What can hang from each mark:
z232: z724
z260: z724 z858
z858: z260
z450: z456 z594 z724 z841
z841: z450
z318: z298
z295: z298
z594: z450
z724: z232 z260 z298
z298: z295 z318 z724 z841 z858 z993

Each row was made from one small tree. The marks that hang from a mark follow it in brackets, in the order of their numbers. Every link used is in the known rows. Write each row's tree.
In the rows, zero is written as 128.
Known rows:
z318[z298[z724[z232] z841]]: [118 131 133 128 121 118  81 135 117 145 134  99 146 104 139  99 126 114
 151 117 109 106 134 141 155 136 122 131 146 116 170 132 128 117 154 106
 176 176]
z232[z724]: [143 130 122 128  96 146 157 109  96 154 135 106 168 139 134 160 127 120
 128 167 107 126 152 152 162 166 124 120 137 108 142  79 137 158 153 152
  97 122]
z724[z260]: [112 105 129 153 148 129 136 144 109 120 130 132 140 163  97 132 179 136
 121 162 163 132 138 114 143 131 137 125 125 127 120 171 136 116  97 128
 106 161]
z318[z298[z724[z232] z841 z993]]: [131 142 103 126 128 109  70 143 120 137 124  97 118 110 135 112 122 145
 166 104 116 109 117 158 158 100 117 119 124 106 152 134 111 124 181  73
 188 172]
z858[z260]: [126 131 143 154 122 170 126  79 102 143 158 135 175 163 106  95 141  88
 124 189 139 165 128 113 144 137 125 181 158 131 136 120 170 124 105 151
  61 116]
z594[z450]: [126 147 148 150 150 141 127  86 131 162  89 136 127 192  90 130 153 132
 155 161 128 128 151 116 111 130 102 123 148 122 134 151 162  98 133 106
 137 117]
z295[z298[z724[z260] z841 z993]]: [134 121 109 152 142 104 128 158 126 130 129 143 115 176 132 149 175 131
 129 132 108 150 125 148 112  85  96 115  90 112 137 145 102  84 137  47
 176 124]
z298[z295 z724 z993]: [160 159 107  90 110  55 167 135 119 139 140 103  89 122  80  96  79 126
 163  63  99 108  98 131 135  84 151 116  97  65 131 102 141 172 175 108
 140  66]
z594[z450[z456 z841]]: [152 157 143 123 118 160 136 107 127 140  95 155  83 149 134 148 129 138
 160 144  96 126 186 129 105 117  82 160 111 121 133 150 114 131 107  78
 131 128]
z450[z456 z594 z724[z232] z841]: [123 132 110  58  71 203 108 127  95 110 116 139  71  47 182 110  71 117
 120  94 126 109 163 148 145 152 129 169  67 196 167 102  77 212 106 154
 120 126]
z232[z724[z298]]: [133 139 139 120  88 140 154 118 141 144 130 111 177 143 136 142 124 131
 116 179  92 136 170 168 157 169 150 122 151 137 142  81 112 161 149 153
 109 106]
z450[z724[z298[z295]] z841]: [116 143 147  85  84 120 145 139 161 122 124 126 111 102 170 117 106 118
 118 118  92  85 122 143 127 151 144 157 111 206 166 122  91 186 114 160
 134 107]
z298[z318 z724 z841]: [147 113 152 118 145  96 143 169 121 133 139 135 121  70 104 137 105 142
 151 102 125  85 126 101 105 134 118 129 142  96 111 122 158  75 111 101
 168 122]
z858[z260[z724[z298[z841]]]]: [107 105 188 174 134 152 118  92 137 119 133 154 148 150  96 109 136 106
  84 168 138 152 139 123 131 160 126 179 171 160 156 133 132 127 100 146
  71 144]
z450[z456 z594 z724]: [113 139 114  95  47 172 128  97  98 122 121 134  84  82 137 116  47 125
  94 131 131 134 178 114 143 162 136 163 104 146 150 106 149 202 146 154
  90  82]
z858[z260[z724]]: [114 110 183 173 125 159 123  68 107 131 137 138 151 154  87 114 145  90
  86 175 154 154 130 112 152 159 126 173 156 128 158 125 161 137  99 165
  45 151]
z298[z318 z724[z232] z993]: [154 132 113  84 159 109 128 157 126 135 130 101 119  84  89 121 132 169
 171  98 165 102 103 155 143  94 164  83  94  88 104 114 127 120 130 118
 170 106]
z298[z858]: [132 177 120 144 137 158 148 105 124 129 131 132 159 157 169 140 127 108
 122 148 117 204 138 130 153 130 164  92 158  91  98 128 135 120 125 130
 135 126]
z318[z298]: [ 97 160 137 156  85 125  72  93 125 136 136 106 169 146 122 113 152 115
 124 185 114 134 151 133 165 138 127 132 163 116 143 142 173 109 169 114
 118 187]
z295[z298[z318 z858 z993]]: [123 165 102 148 152 139 121 121 143 125 144 137 165 177 154 171 190 143
 114 170 126 196 114 150 103  68 128  55 124  84  68 121 141  54 137  70
 154 127]
z295[z298]: [104 153 134 161  98 156 117  88 132 144 149 145 180 198 130 124 196 102
 102 193  99 184 157 151 126 132 116 112 133 142 142 132 149  82 139 116
 124 118]
z298[z318 z724 z993]: [153 150 129 101 126  83 137 150 134 128 124 110 115  93  83 141 113 164
 159 119 139 108 116 134 144  95 152 102 103  65  96 117 158 109 143  97
 152 103]
z450[z724[z232 z298]]: [102 122 133  97 119 174 131 120 156 143 126 104 145 129 153 100 128 145
 110 143 149 124 136 167 148 171 184 115 128 212 173 131  95 181 122 198
 145  83]
z724[z298[z993]]: [119 177 123 137 109 130 110 122 173 115 124 141 143 171 110 110 131 167
 130 163 110 171 155 173 145 117 169 115 140 158 106 145 108 128 164 108
 138  96]
z298[z295 z318 z724[z260]]: [135  82 148  87 153  33 186 182 119 129 155 100 108  80  49 111 134 122
 141  81 157  45  93  72  97 102 152 109 117  55 106 120 171 120  83 133
 122 124]
z841[z450[z724]]: [129 128 121 145  86 117 135  94 133 141 103  98 167 155 177 165 127  90
 124 142 102 117 109 114 168 175 110 161 114 171 148 130 160 127 156 215
  96 105]
z298[z295 z318 z841[z450] z858]: [154 107  97 137 187  69 158 164 133 120 151 130 147 109 161 172 117 112
 154  49 107  95  53  67  58  87  90  92 155  81  44 107 157  44 127 131
 143 137]
z724[z260[z858] z298[z295 z318]]: [127  92 132 122 162  62 130 182 165 109 139 156 121 119  50  91 189 154
 138 152 183  92 101 104  92 118 135 113 133 131  92 145 132 131  90 139
 119 152]
z318[z298[z724[z260] z841]]: [115 117 142 146 120  85  95 156 115 129 122 105 127 113 126 123 137 113
 135 136 115  96 136 109 151 126 108 146 142  95 157 154 142 107 138  81
 159 198]
z295[z298[z841 z993]]: [122 145  95 171 131 146  96 117 126 132 142 161 139 197 142 152 179 147
 128 149  99 174 128 162  99  90  81 105 115 145 117 138 118  64 170  53
 159 123]
z858[z260[z724[z232 z298[z841]]]]: [109  89 179 160 159 176 110 101 134 124 137 146 152 147 100  91 149 109
  96 147 157 151 128 139 130 159 137 165 164 176 161 131 102 136  88 163
  83 148]
z298[z318 z841 z858[z260]]: [145 112 124 150 199 158 137 144 111 125 157 151 154 110 156 156 129 122
 135 140 157 153  91  84  79  97 108 124 182  86  60 113 154  55  75  97
 129 151]
z450[z724[z232 z260 z298[z993]]]: [105  94 108  99 158 146 130 163 153 125 113 100 113 142 139 123 154 179
 115 133 186 108 111 165 144 130 176 101  93 198 152 159  69 184 112 160
 152 108]
z858[z260[z724[z298[z318]]]]: [102 104 199 162 133 144 121  90 145 117 139 143 162 138  75 112 151 111
  77 186 158 141 137 115 133 155 145 165 171 140 138 127 159 120  87 163
  58 149]
z260[z724[z232]]: [102 107 170 150 146 160 113  96 119 126 119 128 133 140  95 120 165 136
  94 118 165 134 141 157 163 176 154  98 132 152 166 144 107 145 122 176
 109 172]

Which tree is each row?
[129 121 168 153 141 148  86 108 158 119 101 171 124 129  89  83 181 137
 114 156 173 161 135 178 172 196 140 116 129 176 173 136  81 187 128 193
 124 169] -> z260[z724[z232 z298] z858]
[136 116 101 143  87 137 113 122 110 121 112 143 111 108 172 155  73 112
 125  96  94 115 134 100 120 155  72 179 113 168 129 122 137 119 160 151
 115 112] -> z298[z841[z450[z456 z594 z724]]]
[150 123 108 158 180 114 134 156 136 118 125 139 168 118 191 195 135 124
 144 105 117 137  90  90  95 113  93 102 159  99  49 124 147  25 118 125
 153 158] -> z298[z318 z841[z450] z858]
[116 165 150 125 142 133 138 138 183 115 136 139 174 129 141 128 139 143
 111 169 127 174 152 135 117 128 187  84 179 120  71 128 130  89 103 129
 146 119] -> z724[z298[z318 z858]]
[126 122  86 105 177 128 114 161 159 126 157 140 117 145 106  77 130 179
 166  59 130 117  99 175  84  89 151  89 129 178 112 130  58 133 157 111
 177  94] -> z724[z232 z298[z295 z841 z993]]
[125 153 123  80  40 176 118 116 100 104 108 148  67  53 178 128  52 111
 107 118 103 113 175 127 144 154 115 189  76 174 157 106 112 201 119 134
 103 124] -> z450[z456 z594 z724 z841]
[145 122 130  88 132 184 145 116 124 152  87 125  68 124 163 150 122 146
 154 123 130  96 157 141 111 132  94 149  86 165 172 145  91 179  96 122
 149 111] -> z594[z450[z456 z724[z232] z841]]
[153 121 131 106 126  66 173 151 109 144 153 129  95 102 101  95  73 105
 158  43  87  85 104  98  99 122 117 138 131  96 146 105 138 136 142 113
 152  87] -> z298[z295 z724 z841]
[146 129  74 134 154  91 128 149 108 126 159 146  83 147  95 125 100 172
 169  52 115 100  76 124  77  69  91 107 120 119  94 129 124 118 187  67
 145 108] -> z298[z295 z841 z993]
[132 173 127 103  54 171 100 116 100  94 124 173  91  79 141 107  83 106
 129 124  85 147 198 134 139 133 111 185  98 141 122 111 111 152 121  99
  95 150] -> z450[z456 z594 z841]
[136 130 135 116 111 159 159  91 124 161  91 122  76 152 131 156 103 157
 132 151 135 116 167 115 108 143 101 144 117 126 158 146 148 169 126 124
 126  72] -> z594[z450[z456 z724]]
[108 104 113  99  78 155 137 131  92 110 114 128  68  87 126 127  77 133
  86 132 163 114 167 100 137 148 136 162  90 143 144 132 135 199 111 143
  87 115] -> z450[z456 z594 z724[z260]]
[122 114 103 113 192 151  91 177 169 117 144 143 137 119 111 113 156 211
 158 107 161 118 119 176  90  98 150  80 137 181  82 143  72  86 131 102
 186 123] -> z724[z232 z298[z318 z841 z993]]
[100 112 182 159 129  97 131 123 157 110 127 157 108 136  81 114 122 141
  85  99 117 113 139 131 110 162 137 117 160 157 146 141 109 135 140 137
 118 146] -> z260[z724[z298[z295 z841]]]
[141  80 127 116 183 124 147 188 103 135 128 125 110 106 124 110 138 128
 154  77 150  99 119 126 130 132 132 128 109 129 156 149  82 126  88 115
 180 142] -> z298[z724[z232 z260] z841]
[146 138 141 103 107 164 151 107 125 147  82 133  64 129 162 165 107 142
 143 140 112  99 168 126 110 135  85 163  95 148 163 145 115 169 105 108
 138 106] -> z594[z450[z456 z724 z841]]
[151  97 110  84 168  20 172 192 122 121 145  97  79  89  44 130 125 161
 161  66 163  48  70  97  96  57 148  92  87  41  86 122 152 125 119  90
 139 112] -> z298[z295 z318 z724[z260] z993]
[152 116  85 161 164  91  94 160 131 115 124 139 134 128 129 194 141 180
 171 100 130  91  79 116  96  88  66 118 115 127  52 139 150  33 170  94
 143 149] -> z298[z318 z841[z450] z993]
[143 141  80 174 106 136 105 117 134 123 138 151 139 195 171 175 168 133
 133 140  72 173 135 158 104  94  58 132  94 139 108 140 114  65 175  76
 139 111] -> z295[z298[z841[z450[z456]] z993]]
[114  94 171 159 152 178 118  77 103 134 144 129 157 148  90  99 159  95
  96 157 170 151 119 129 153 159 136 157 148 145 167 122 135 146  92 182
  58 155] -> z858[z260[z724[z232]]]
[141 113 105 121 194  94 162 170 118 123 171 143 120  97 132 147 109 143
 147  58 137 103  72  77  47  82 115  69 170  71  48 108 149  68 112  91
 158 136] -> z298[z295 z318 z841 z858]
[156 144 139 100 162 167 174 113 112 150 137 101 165 120 169  90 109  56
 140 126 130 197 112 130 168 124 186 131 143  77 147  90 110 161  73 161
 135  96] -> z298[z724[z232] z858[z260]]
[139 114 153 161 149 151  88  99 116 130 104 165 115 125  87  98 181 128
 121 140 187 152 115 159 177 190 116 113 114 150 178 132 107 185 132 188
 112 187] -> z260[z724[z232] z858]
[134 197 116 126 104  94 105 120 134 129 110  83 135 129 163 133 107 112
 140 141  98 168 124 148 187  91 157 101 137  44 129 122 139 137 177  75
 166 160] -> z318[z298[z724 z858 z993]]
[141 179 107 138 125  93  95 142 127 125 111 103 117 118 177 144  92 127
 149 113  92 152 116 139 159  84 124 107 144  57 122 128 122 115 180  47
 191 170] -> z318[z298[z724 z841 z858 z993]]
[129 169 135 141 116 104 105 131 125 134 121 104 142 108 179 131 100  93
 134 126  86 149 133 120 156 123 128 120 166  68 140 124 136 109 151  79
 180 176] -> z318[z298[z724 z841 z858]]
[113  95 145 118 157 120 136 152 135 143 146 115 165 137 106 123 220 113
 114 156 150 126 131 137 113 115 140  90 103 111 138 131 128  74  76 121
 158 136] -> z295[z298[z318 z724[z232 z260]]]
[122 108 105 129  75 119 131 120 114 110  97 113 118 115 157 158  97  93
 105 126 118 111 139  92 153 159 102 184  84 152 133 130 145 154 134 193
  74 117] -> z841[z450[z456 z594 z724[z260]]]
[122 116 131 122  96  79 143 119 172 131 118  95 167 128 149 149 124 104
 118 127 101  84  98 106 129 158 127 146 125 175 127 119 158 118 147 218
 104  89] -> z841[z450[z724[z298[z295 z318]]]]
[146 128 108 132  60 134 150  98 126 131 117 103 137 131 189 173  99 107
 118 138  90 131 145 119 158 171 110 175  96 150 144 131 148 160 150 205
  83  82] -> z841[z450[z456 z724]]
[120 169 151 140 129 161 142 106 166 122 137 142 182 165 154 101 126  96
 107 188 111 212 150 140 139 130 183 137 181 133 109 123 118 125 101 139
 109 100] -> z724[z298[z858[z260]]]
[101 105 139 126 145  82 155 164 161 114 145 130 134 162  77  90 164 135
 113 134 138 110 131 116 104 118 168 121 142 146 117 157 113 135 102 133
 113 124] -> z724[z260 z298[z295]]
[125 131 153 153 172 180 141  87 111 126 131 128 160 151 151 123 143  85
  98 147 155 198 114 128 154 135 161 119 160 102 132 116 118 142  85 161
  92 152] -> z298[z858[z260[z724[z232]]]]
[127  93 115 109  93 157 173 144 101 123 135 114  79 114 156 159 108 159
  93 148 160 118 163 116 138 150 139 150  90 131 151 157 123 205  98 152
  95  98] -> z450[z456 z724[z260]]
[ 74 116 142 112 102 126 114 138 146 111  89 126 117 114 108 101 108 122
  83 152 159 107 141 110 143 159 162 144 125 195 152 133 127 161 115 157
 119 121] -> z450[z594 z724[z260 z298]]
[130 119  96 109  73 155 116  96 115 126 104 107 133 106 172 131  89  91
 120 107 111 124 139 122 159 171 117 167  87 173 147 108 132 161 151 215
  90  97] -> z841[z450[z456 z594 z724[z232]]]
[107 127 115 147 113  88  86 122 112 134 158 116 135 128 111 106 127 121
 140 112 103  87 110 109 108 112  93 130 168 114 134 129 163 104 176  91
 134 180] -> z318[z298[z295 z841]]
[155 130  68 118 207  81 147 180 122 116 161 139  91 105 127 167 101 182
 165  43 144 108  49 102  47  37 111  52 140  57  27 110 132  77 145  52
 172 129] -> z298[z295 z318 z841 z858 z993]
